Each row was made from one walk, in order. Every step used is in the known rows, and no mark comes twice. Write each row's walk.
Known rows:
nado -> daga -> vasak -> belaz: [  3 -41  -9  14   1  17  -2 -16  37  24  21   1  -3  12 -13  -1  12 -14
  25  -8  -3 -22  25  17  40 -12 -10 -26  24   8  23 -32]
daga -> nado -> vuva: [ 25  17  19 -18  12  18  -9  37  -1 -13  18  -2 -14   4  -8  12  -4  -6
   0  -4 -21  21  22  -7  31   5  10  14  15   9 -10  25]
fufem -> daga -> nado -> vuva: [ 26  40   9 -34  20  24  14   9 -15  -7  39  11 -24  20 -16  21  -1   1
  22   6  -9  38   7 -12  30  21   5  19   9   2  -2  26]
daga -> vasak: [ 13 -43   6 -11  13  11 -13  28  17 -10   4  16  -6  16  25  -4 -13 -12
  -4  -7  11  -6  32   4  47  -6  -7  -6  30   9  -3  -5]
fufem -> daga: [ -1  10 -23 -19  21  14   7 -11   7  -6  10   1 -24  50  18  -3  -4 -11
  28   0  13  11  17  -2  45   2  -9   2  19   1  24  -5]
viro -> belaz -> vasak: [ 14 -44 -10  -6   3  -1  15  21 -20   0   7   7  -3  51  13  -4  10  13
 -24 -39  21  15  42  27  32 -27   9   3  20  -6  11 -18]
viro -> belaz: [  9 -26  -2 -11  12  15   1  26  11  -7 -10  -2 -11  59  11  -2   6   0
 -11 -18   9  27  31  -3  46 -17   7   3  26  -3  15 -19]
vuva -> nado: [ 10   8  20   0  12   9 -11  11  25  -8  -4  -5  -1   3  19  22 -10  -5
   8   1 -27  -8  31   5  29   8  -5  31  23   9  19  17]
belaz -> vasak -> gezov: [  5 -35 -20  -3   1 -15  12   5 -28 -24   4  -3 -17  31   3 -23   0 -10
 -33 -42  10 -37  23  37  19  -6  -2   3  26   3   9  -3]
nado -> vuva -> vasak -> belaz: [ 15 -12  39   9 -16  57 -11 -18  35  15  27 -11  11   7 -38   1  18 -16
   6 -22 -26  -6   8  19  33   1 -21  13  45 -16  15 -35]
fufem -> daga -> nado -> bedet -> vasak: [ 21  19   7 -29  22  -9  23 -10 -13   2  51  21 -43  -1 -15   3 -33  14
  42  14  44  60  -4   3   2 -12   0  21   6   3   1  -4]
vasak -> belaz -> fufem: [ -9 -30 -24  22   9  -3  -1 -26  19 -24   0 -23  20  -3 -11 -34   8  -8
  29   8  -3 -27  31  38  44   3  13  20  24  -1  22 -10]
fufem -> belaz -> vasak -> bedet: [  4 -51 -44  14 -36  24   1   1  10 -24  45  15   1  13 -41 -14   4 -10
  12 -51  10  -1  12  69  22 -36 -12  20  -2  -5   9  25]
belaz -> vasak: [  4 -30 -17   3   8  -9  -1  14 -12  -7   8   1  -6  24  26  -7   1  -2
  -5 -36   8 -17  43  35  30 -25   0  -2  22   4   9  -3]
gezov -> vasak -> belaz -> fufem: [-22 -46 -45  45   1   2  -4 -49  18 -63   0  -2   4  -6  -1 -30  16  -4
  50  -2  -9 -24  46  32  51   8  23   4  15   3  11 -10]
daga -> nado -> bedet -> vasak: [ 23  -1  18 -13  19 -16   2  19  -1  -6  31  10 -33 -20  -9  -5 -31   7
  22   4  30  41  11   7   4 -28   5  17  15   7 -12  -3]
daga -> nado -> vuva -> vasak -> gezov: [ 37  12  47 -27   0  20   0  22  -3  -8  32  -5 -15   0 -47  -5  -5  -5
 -44 -33 -29   8   6  -2   5  35  -3  41  19  13 -12  -4]
belaz -> fufem: [  3 -18 -25   0  25 -11  -3   8  11 -17  -7 -16   6   7  18 -29  -8  -5
  15  -1  -3  -7  42  32  34   0  17  24  12  -5  14  -5]
gezov -> vasak -> daga -> nado -> vuva: [ -9 -21  -6  -1  -2  17 -16  23 -10 -62  28  17 -47  13 -16   8 -13   1
  26 -11 -24   8  16 -30  26  39  16  13   3  22  -7  34]
vasak -> belaz -> fufem -> daga: [ -7  -7 -36   8  14   5  19 -56   6 -20  19 -12   7  15 -20 -29  10  -4
  50  20  14  -9  15  32  43  17   5  22  17  -9  33 -13]
vuva -> vasak -> gezov: [ 12 -16  14  -8   0   7  -6   1  14  -8   4 -17 -13  32 -18 -26  -7 -16
 -39 -37  -9 -22  15  11  19  15 -14  23  29  10  11 -34]
nado -> bedet -> vasak -> belaz -> fufem -> daga: [  5 -17 -19   4  14   9  32 -72   8   4  41   0  -8 -15 -34 -27 -10  10
  71  26  46  28 -11  48   8 -10   2  30  22 -29  28 -34]
vasak -> daga -> nado -> bedet: [-16 -17 -13 -12   5 -23  -7  35 -17 -20  41 -10 -23  17 -37 -10 -36  -4
  23  13  -3  20   6 -14   2  13  -5  23   9   5  14  16]
fufem -> daga -> vasak -> bedet: [  5 -46 -19 -12 -10  29   0   5  25 -19  42  33 -16  32 -22   0 -21 -25
  33   7   9  12   8  10  48   4 -23   6  12  -4   4   8]
fufem -> daga -> vasak: [ 14 -21  -5 -24  19  18   7  -3   2   0  26  26 -16  33  18   5 -10  -5
  15   4  26  12  16   0  49   8 -13  -2  20   2   8  -8]
gezov -> vasak -> vuva: [-25 -46 -49  15  -6   1  -6  -8  17 -79 -22   2 -36  25  28 -16  -6 -12
  45  -9 -20 -23  34   3  51  10  -1 -29  20   0   5   7]
vuva -> vasak: [ 11 -12  16  -3   5  14 -17  11  28   8   9 -10  -4  27   8 -13  -6 -11
 -10 -32  -8  -2  34  10  29  -3 -13  20  26   9  13 -35]
vasak -> gezov: [  1 -16 -15  -9   9  -3  -5   8   2 -34 -12 -13 -20  35   1 -22  -5 -23
 -21 -20   0 -26  10   8  36   4  -5   4  32   7  13  -2]
belaz -> fufem -> daga -> nado -> bedet: [ 12  21 -33 -18  26 -28  32 -13 -28  -8  53  -6   0  -2 -31 -13 -18  18
  48  30   5  50  24  23   4  19  15  46 -10 -15  11   6]
bedet -> vasak -> gezov: [ 13 -25  11 -15  16   2  -1   1   9 -28 -16   6 -46  13  11 -27 -21 -13
 -18 -22  37 -15  -3  13  23 -11   4   8  34  18   2 -11]
bedet -> vasak -> vuva -> nado -> daga: [ 18  -4  11 -10  12   5  13 -11  40   8 -13  -8 -47 -18  15  13 -27   7
  41   3 -19  -5   7  19  -4   1  -4  15  10   6  33   0]
viro -> belaz -> fufem -> daga: [ 14 -13 -30 -24  29   8  32 -14  -9  -5  17  -4  -1  54  -1 -17   5  23
  18   4  21  47  26  19  36  13  18  37   4 -19  24 -21]
belaz -> vasak -> vuva -> nado -> bedet: [  4 -27 -14   0 -16 -14  19  -5 -18 -10  21 -14   4 -18  -8  11 -20  12
  34   6 -30  -6  17  47 -12   0 -25  22  23 -38  26  19]
belaz -> vasak -> daga -> nado -> bedet: [ -8 -36 -22  -8  -2 -37   7  29 -48 -14  61  -1 -16   7 -34 -11 -33   8
  13 -10  10   8  14  15 -12   1   0  27   5  -2  12  17]

Write each row's walk:
[-11 -41   8 -13  17   5 -16  18  15 -20  -4   9 -54  21  15 -23 -40  -8
  10 -11  39  -7  -7  -4  20  -7  -1  17  27  22  16  -3] => bedet -> vasak -> daga
[ 15 -32 -18  -6  21  -3  11  13   2 -14  -6 -10  10  34   6 -25   4  15
  -4  -5   7  28  43  23  34  -3  26  30  13 -13  15 -22] => viro -> belaz -> fufem
[ -1  -9  -8  -4 -10  -1   6  -2  14 -17   5 -20   1  -9  -9  13 -24  -4
  48  28 -40   5   6  20   5  14 -24  19  27 -33  30  16] => vasak -> vuva -> nado -> bedet
[  9 -16 -23   1  -1 -13  25  -9   3  14   7 -18 -17  -2   6  17  -6  11
  29 -16 -42 -28  32  44  -7   7  -9  10   2  -8  40  10] => belaz -> vasak -> vuva -> nado -> daga
[  8 -53 -21   3 -10  19  -7  20  53  11  28  11 -15  19 -23  -2 -12 -26
  28 -13 -20   0  27  21  26 -19 -14 -10   1   1  11  -8] => nado -> daga -> vasak -> bedet
[ 19  20  -4  -9  14  17  25 -37 -16 -16  50  -4   4 -15 -53  -9  13   8
  45  28  -9  20   3  21  31  38  20  39   6  -8   8  17] => vasak -> belaz -> fufem -> daga -> nado -> vuva
[ 16 -41  -1 -10 -12   0  25   7 -19 -22   1   0  -3  19   3  15  -5  25
  -2 -10 -17  -2  28  29  16   9  -4  26  17 -15  24  14] => viro -> belaz -> vasak -> vuva -> nado
[ -9 -36 -15 -10   6 -35  -2  40 -45 -30  36   5 -29  16 -10 -14 -28   5
  -8 -20  14 -18  26   5  12  16   9  23   3  30   4  31] => belaz -> vasak -> daga -> nado
[ 23   7 -19 -29  32 -15  37   1 -28 -19  36   6  -7  34 -18 -12  -3  33
  10  13  20  55  32   7  29  29  34  48 -14   4   9   1] => viro -> belaz -> fufem -> daga -> nado
[ -7 -52 -38  -5 -12  10   1   2 -22 -18  41   7 -19  30 -24 -18  -9  11
  -5 -50  32 -14   0  45  13  -6  -6  27   6   6  28  21] => fufem -> belaz -> vasak -> daga
[-17 -53 -24  -1   2 -13  -7  23 -23 -15  16  -1 -22  37   6 -20 -20  -4
  -1 -31  14 -30  20  19  17  -2  -2  12  17   7  23   7] => belaz -> vasak -> daga
[ 16 -30  -9  -8  20   8  -2  15  30  29  12   5 -16  22  16   2  -4  -6
   7 -17  -4  -3  38   8  27 -11  -4 -19  12   9  18 -25] => nado -> daga -> vasak
[  6 -27  -8  -1  -6  -7  11   3 -12 -28  -1  -7  -6 -10  16   7 -18   8
  14  -4 -30 -34  25  39  13  13 -13  20  21  -8  23  28] => belaz -> vasak -> vuva -> nado
[ 28 -14  19 -13   9   7   9  -1  21  19  16   0 -14  -1 -11  20  -9  -1
 -18 -12 -24 -24  17  11  -1  29  -7  22  13  15  24  -3] => vuva -> nado -> daga -> vasak -> gezov
[ 23   6  49   1 -14  36 -10  -2  17   2  44  -6   6 -15 -54   5  12  -5
  -2 -13 -28   7  14   4  29  19  -6  27  26   9  -2 -11] => daga -> nado -> vuva -> vasak -> belaz
[ 15 -28 -29   0  -3  13   9  -9 -13  -6  33  11   0  16  -1  -6  10  13
  -8 -54  25  -3  23  61  24 -31  -1  13   9   1  15  10] => fufem -> belaz -> vasak
[ 14 -41   9 -10 -10   7   7   6  10 -16  19   2   7 -25  -8  19 -33   4
  34  35 -27   4   6  17   6  18 -31  17  31 -32  15  12] => daga -> vasak -> vuva -> nado -> bedet
[ 13  23   5   1  14   8   0   1  39  34   4 -18 -10   7  11  29  -1  -2
  23 -10 -41  -2  36  11   9  -1  -1  19   8   9  42  -3] => vuva -> nado -> daga
[ 14 -19   6  -6  12   7  -1   4  21   8   9   5 -25   1   7 -10 -24  -2
  29  -9  32  32   6  19   8 -43  -7   0  34 -14   9 -25] => nado -> bedet -> vasak
[ -9 -43  -3 -13   8   5  -9  12  10  -3  19   3 -42  13 -12 -20 -47  -4
  31  -3  36  20 -16   3  -7 -19 -11  17  28  -9  24 -15] => nado -> bedet -> vasak -> daga
[-27 -35 -32   8  -6 -21  -7  15 -14 -57  44   7 -38  13 -25  -7 -29   1
  43   1  -5  18  22 -20  10  21   7  12   0  10   4  16] => gezov -> vasak -> daga -> nado -> bedet
[  5 -13 -12   3  24  10  22 -62   9 -15  17   6 -19  -5 -11 -31  -5   8
  53  17  47   2   1  37  33   0  15  29  20  -2  22 -21] => bedet -> vasak -> belaz -> fufem -> daga
[ 10 -10  35  19  -7  18   2 -35  31   7  23   1  -4 -40 -29  15 -14   2
  46  18   9   9  -6  28   3 -21 -16  29  40  -8  27 -11] => vuva -> nado -> bedet -> vasak -> belaz
[  7   8   7  -8   7   1  22 -39  -6  -7  58  17 -30 -13 -46   0 -15   8
  56  25  45  38 -15   8  14  -9  -5  15  21   5   9  -8] => fufem -> daga -> nado -> bedet -> vasak -> belaz
[ -5 -23  16  20 -10  21 -15 -20  39   2  16 -14   5  16 -25 -15   8 -18
   5 -21 -11 -24  24  16  44  -2 -18  13  37   6  21 -39] => vuva -> vasak -> belaz
[  1 -37  -6 -14  14   4  -2   6  22 -41 -26   1 -48   6  25 -24 -32  -9
  27   4  19 -10   0  13  32 -14  -5 -10  31   4   6  -1] => bedet -> vasak -> vuva
[ -5 -52 -30  14 -21   2  -7  21   8 -24  20   7  -7  21 -13 -12  -9 -25
  16 -32  -8 -16  33  44  28 -30 -11   5  11  -3   6  12] => belaz -> vasak -> bedet
[  7 -48 -24  18  13   2  10 -29  31  19  23  -8  16 -13 -18 -20   9   1
  31   2  -6 -20  35  42  27   5  11   6  10  -2  26 -31] => nado -> daga -> vasak -> belaz -> fufem
[  3 -64 -30 -10  -5  -7  26  16 -25 -30  -6  -1 -15  48   6 -15   3  12
  -3 -23   7   0  28  30  31 -11  -2  -9  21 -19  15  -7] => viro -> belaz -> vasak -> vuva
[ 26  15 -10 -25  32 -25  33 -24 -20  -4  54  12 -26 -24 -20 -19 -34  27
  52  27  43  62   7  29 -10   5  20  50  -8  -8   1  -4] => belaz -> fufem -> daga -> nado -> bedet -> vasak
[ -3 -23  17 -20  22 -15 -14  36  -6 -34  15  14 -59   3  -5 -17 -48   2
   6  -2  37   5   1 -17  14   8  14  29  10  46  -1  20] => bedet -> vasak -> daga -> nado
[ 18 -42  -9  -7 -22  -5  36   0 -23  -3  25  -9   5  10 -20  17  -7  27
  17  -1 -19  24  17  39 -10   0 -14  29  18 -48  28   0] => viro -> belaz -> vasak -> vuva -> nado -> bedet
[  6 -48 -35  -9   1  16  14  -8  17 -24  42  22   3   5 -27 -20 -24  -9
  43  18   8  13  18  35  35  17  -4  34  -5 -11   3   8] => belaz -> fufem -> daga -> vasak -> bedet
[ 19 -39  13 -29  -5  10  12  48 -51 -11  48  11 -20  35 -40   9  -7  26
 -25 -29   5  31   8   0   5  17  18  34   7   0   1  22] => viro -> belaz -> vasak -> daga -> nado -> vuva
[  5 -36   1  16  16   1   0 -33  23 -20  -4  -5  -7 -26  -4 -38 -10  -1
  31   4  33 -13  16  48  31 -14  18  24  25   4  12 -20] => bedet -> vasak -> belaz -> fufem
[ 20 -16  23  11  -6  41  -2 -31  29  12  27 -24  28 -17 -44 -21  15  -4
  15 -12 -30  -1  21  45  22  17  -2  42  29 -26  17 -34] => nado -> vuva -> vasak -> belaz -> fufem
[  2  -6  15 -23   6  16 -16  46 -13 -25  28  -1 -32  13 -28   3 -25  -5
   5  -2 -17  10   1 -22  17  31   6  29  13  13   2  38] => vasak -> daga -> nado -> vuva
[  2 -34 -36  -9 -18 -17  14  10 -46 -14  82   7 -11   2 -64 -11 -19  27
  10 -29  29  26  -4  41 -19  -1  -2  42  -6   0  14  31] => fufem -> belaz -> vasak -> daga -> nado -> bedet
[ 12   4  -3  -4  27 -12  27 -46  -8 -27  38  12 -25 -28 -27 -25 -14  18
  44  27  46  14   5  27  28  19  25  42   1  25   4   2] => bedet -> vasak -> belaz -> fufem -> daga -> nado
[ 17 -12  38 -30  14  20 -11  40  -8 -20  27  15 -53  -7 -19   1 -38   4
   8  -4  19  21 -13 -17   6  13  14  33  15  25  -6  27] => bedet -> vasak -> daga -> nado -> vuva
[ 18 -59 -32 -35  14   6  43 -13 -16 -32  18  13  -6  35  -6 -22 -14  26
  25  24  23  32  15  21  36  37   9  21   7 -28  12 -11] => viro -> belaz -> fufem -> daga -> vasak -> vuva
